What can hang from each mark:
P: H S T
H: J P S
S: H L P
J: H P
L: P S

Each row was made from one small tree. The marks that hang from a mark follow it in brackets, in alphabetical order. Every link used is in the known rows. Write each row's tree.
Known rows:
H[S]: [ 1.013  0.830  0.147 -4.918  0.747 -1.725  2.260  2.151  3.166 -1.891
 -0.472  1.378 -1.942 -1.358 -0.790 -0.920 -0.978  0.461]
P[S[H[J] L] T]: [ 2.172 -0.765  2.579  2.123 -0.697 -1.481  1.344  0.559 -3.927  0.589
 -0.423  1.432 -0.013  3.777 -0.933  0.473 -0.982 -1.970]
S[L P[T]]: [-0.970 -0.539  0.948 -1.786 -2.141  0.983 -2.781 -4.537 -4.087 -0.274
  1.428  0.269  2.089  1.694  2.126 -4.258 -0.089 -2.683]
J[H[S[P[T]]]]: [-3.200 -1.611 -1.714 -2.684 -0.595 -0.779  1.028  1.028  2.402 -1.878
 -1.056  1.028  0.105  1.842 -4.027 -0.103  0.891 -1.723]
L[P[H[J] S T]]: [ 1.295 -0.979 -0.773  2.857 -1.670  3.804  0.901  2.464 -5.374 -1.293
  1.109 -1.024  1.723 -3.292 -1.416  3.655 -0.463  1.142]
P[S]: [ 2.200  0.926  0.587 -4.825 -0.167 -1.018  2.067  1.114 -1.393 -2.264
  0.135  1.400 -0.554 -1.415 -0.776  0.234 -0.291  2.639]
H[J P[T] S[L]]: [ 3.872 -0.493 -0.540  3.084 -1.323  3.129  2.496  0.177 -0.925  0.307
  1.358 -2.114 -1.007  2.101  2.768  0.248 -2.078 -6.583]
S[H]: [-1.249  0.885  2.300 -2.761  1.830 -4.747  0.030 -1.501  2.495  0.848
 -0.953  0.274 -1.038 -1.178 -0.532 -0.698  1.013  5.508]
J[H[S] P]: [-3.357  0.223 -4.028 -2.461  1.118 -1.274 -1.993  1.580  8.855 -2.314
 -1.263  1.009 -1.237 -0.259 -1.425  0.732  1.162  0.448]
P[H]: [-1.186  1.800  1.670 -2.144  1.012 -2.448 -1.379 -1.211  1.723  1.979
 -0.783 -0.288  0.053 -3.019  0.385 -0.854  0.624  6.914]
P[H[J] S[L] T]: [ 2.446  0.107  1.995  3.295 -1.312  0.511 -0.083  0.807 -4.673  1.895
 -0.406  0.612  0.906  2.103 -0.026  0.611 -1.300 -0.783]
L[S]: [ 1.023  1.179  0.658 -4.903  2.582 -0.559  3.541  2.496  0.203 -0.103
 -0.543  2.127 -1.734 -1.643 -0.838  0.115 -0.864  2.152]
S[H[J] L P[T]]: [-0.329 -0.524  1.956  5.566 -1.131 -1.864 -1.781 -3.798 -2.036  1.159
  0.389 -0.669  0.255  2.602  1.386 -1.103  1.251 -2.645]
P[H T]: [-1.781 -0.468  2.247 -3.992 -0.154 -0.489 -0.059 -1.100 -3.542  1.516
 -0.643 -0.595  2.196 -1.365 -1.436 -1.337 -1.705  5.154]
L[P[H[J] S]]: [ 1.926  1.089 -1.317  4.644 -0.486  2.036 -0.217  2.150 -0.417 -0.813
  0.921 -0.825 -0.143 -4.792  0.337  3.994  1.582  2.536]
H[J P]: [ 3.686  1.744  0.381  2.171  0.763  1.657  2.221 -2.733  0.004  0.678
  2.535 -4.191 -1.711 -3.705  4.685  2.031 -0.613  2.657]
P[H[S] T]: [-1.215 -1.053  0.574 -3.480 -0.501 -1.076  1.690  2.591 -1.044  0.015
 -1.795  0.600  1.109  0.037 -3.903 -0.546 -1.689  0.829]

Write each row's tree:
[-2.506 -1.215 -0.246 -3.127  0.362  1.465  1.121 -2.796 -0.547  1.359
  0.637 -2.265  1.191  0.613 -0.630  0.109  0.057  3.060] : J[H[P[T]]]
[-0.661  0.963 -3.024 -0.784 -0.254 -1.334 -2.778  1.477  2.135 -2.346
 -0.967  0.076  1.160 -2.651 -0.448  1.469  1.883  2.409] : J[P[H S]]
[-0.467 -1.517 -1.076 -4.276  0.793  4.653  3.370  3.178 -4.889 -1.859
  1.107  1.186  1.173 -2.568 -2.196  0.865 -1.537 -0.578] : L[P[T] S]
[-0.430  0.170  0.966  3.761  0.575 -1.551 -3.286 -2.925  1.055  1.282
  0.110 -0.562 -0.231  1.624  2.906 -0.874 -0.286 -0.566] : S[H[J[P[T]]] L]
[-0.545 -0.376  0.451  1.452  1.155 -1.613 -0.399 -1.563  0.415 -0.825
  0.084 -1.710 -0.141 -1.469  0.561  1.669 -0.912  2.723] : S[H[J[P[T]]]]
[ 0.191 -0.466 -0.483  2.405  0.441  0.990  3.265  2.527 -3.351  0.162
 -0.667 -0.056  0.282 -1.116 -2.153  2.228  0.126 -1.056] : L[S[P[H[J] T]]]
[-3.770 -1.332 -2.852 -2.312 -0.124  0.490 -3.201  0.486  4.470 -1.118
 -1.075  1.613  0.702  3.778 -1.071 -1.694 -0.248 -3.768] : J[H[S[L]] P[T]]
[ 0.288 -0.757 -0.759  2.797  1.166  4.265  2.861  4.012 -3.623  0.601
  0.322 -0.173  0.592 -3.493 -1.835  3.587 -0.973  0.482] : L[P[H[J] T] S]
[ 0.501  0.757 -1.244 -0.806 -0.357  1.275 -1.629  1.110  3.313 -1.315
  0.704  1.765 -1.206 -0.591  1.502 -1.948  0.541 -3.692] : H[S[L[P]]]
[ 0.105 -0.509  1.577 -1.242 -1.589 -0.314 -1.234  0.664 -4.631  1.358
 -1.254  1.796  2.416  2.599 -1.685 -1.555 -0.410 -0.382] : P[H S[L] T]
[ 0.260  1.487  1.374  7.174 -0.139 -3.530 -2.972 -3.879  2.720  1.606
  0.311 -0.515 -1.627  1.032  3.013 -0.915  3.155 -1.371] : S[H[J] L P]
[-2.959 -1.796 -2.840 -4.183 -0.241  0.994 -0.901  0.771  0.064 -3.140
 -0.443  0.738  2.052  1.085 -2.931  1.211 -0.088  0.838] : J[H P[S T]]
[-1.914  0.839  0.837  1.976  0.649 -1.380 -4.246 -2.587  2.857  1.652
  0.379  0.754 -0.225 -0.268  1.955 -1.968  2.917  0.901] : S[H L[P]]
[ 4.485  1.564 -1.064  4.846 -0.268  1.350  1.465 -0.058  3.627  0.734
  1.273 -1.934 -2.938  0.445  4.426  0.556  0.058 -5.249] : H[J P S[L]]
[-1.839 -1.261 -1.503 -0.871 -0.416  1.105  0.155 -0.254  2.660  1.240
 -0.437 -0.246  0.146  4.268 -0.825 -1.195  0.566 -3.770] : J[H[P[T] S[L]]]
[ 3.786  2.087  1.150  2.397  0.595 -0.509  0.618  0.719  3.892  0.589
  0.427  1.143 -3.662  0.721  3.182 -0.780 -1.408 -2.860] : H[J S[L]]
[-1.091 -0.840  1.370  0.371 -0.260 -1.308 -1.389 -3.906 -1.183  2.751
 -0.045 -1.522  1.296  3.137  1.221 -2.301  1.071 -1.122] : S[H[P[T]] L]
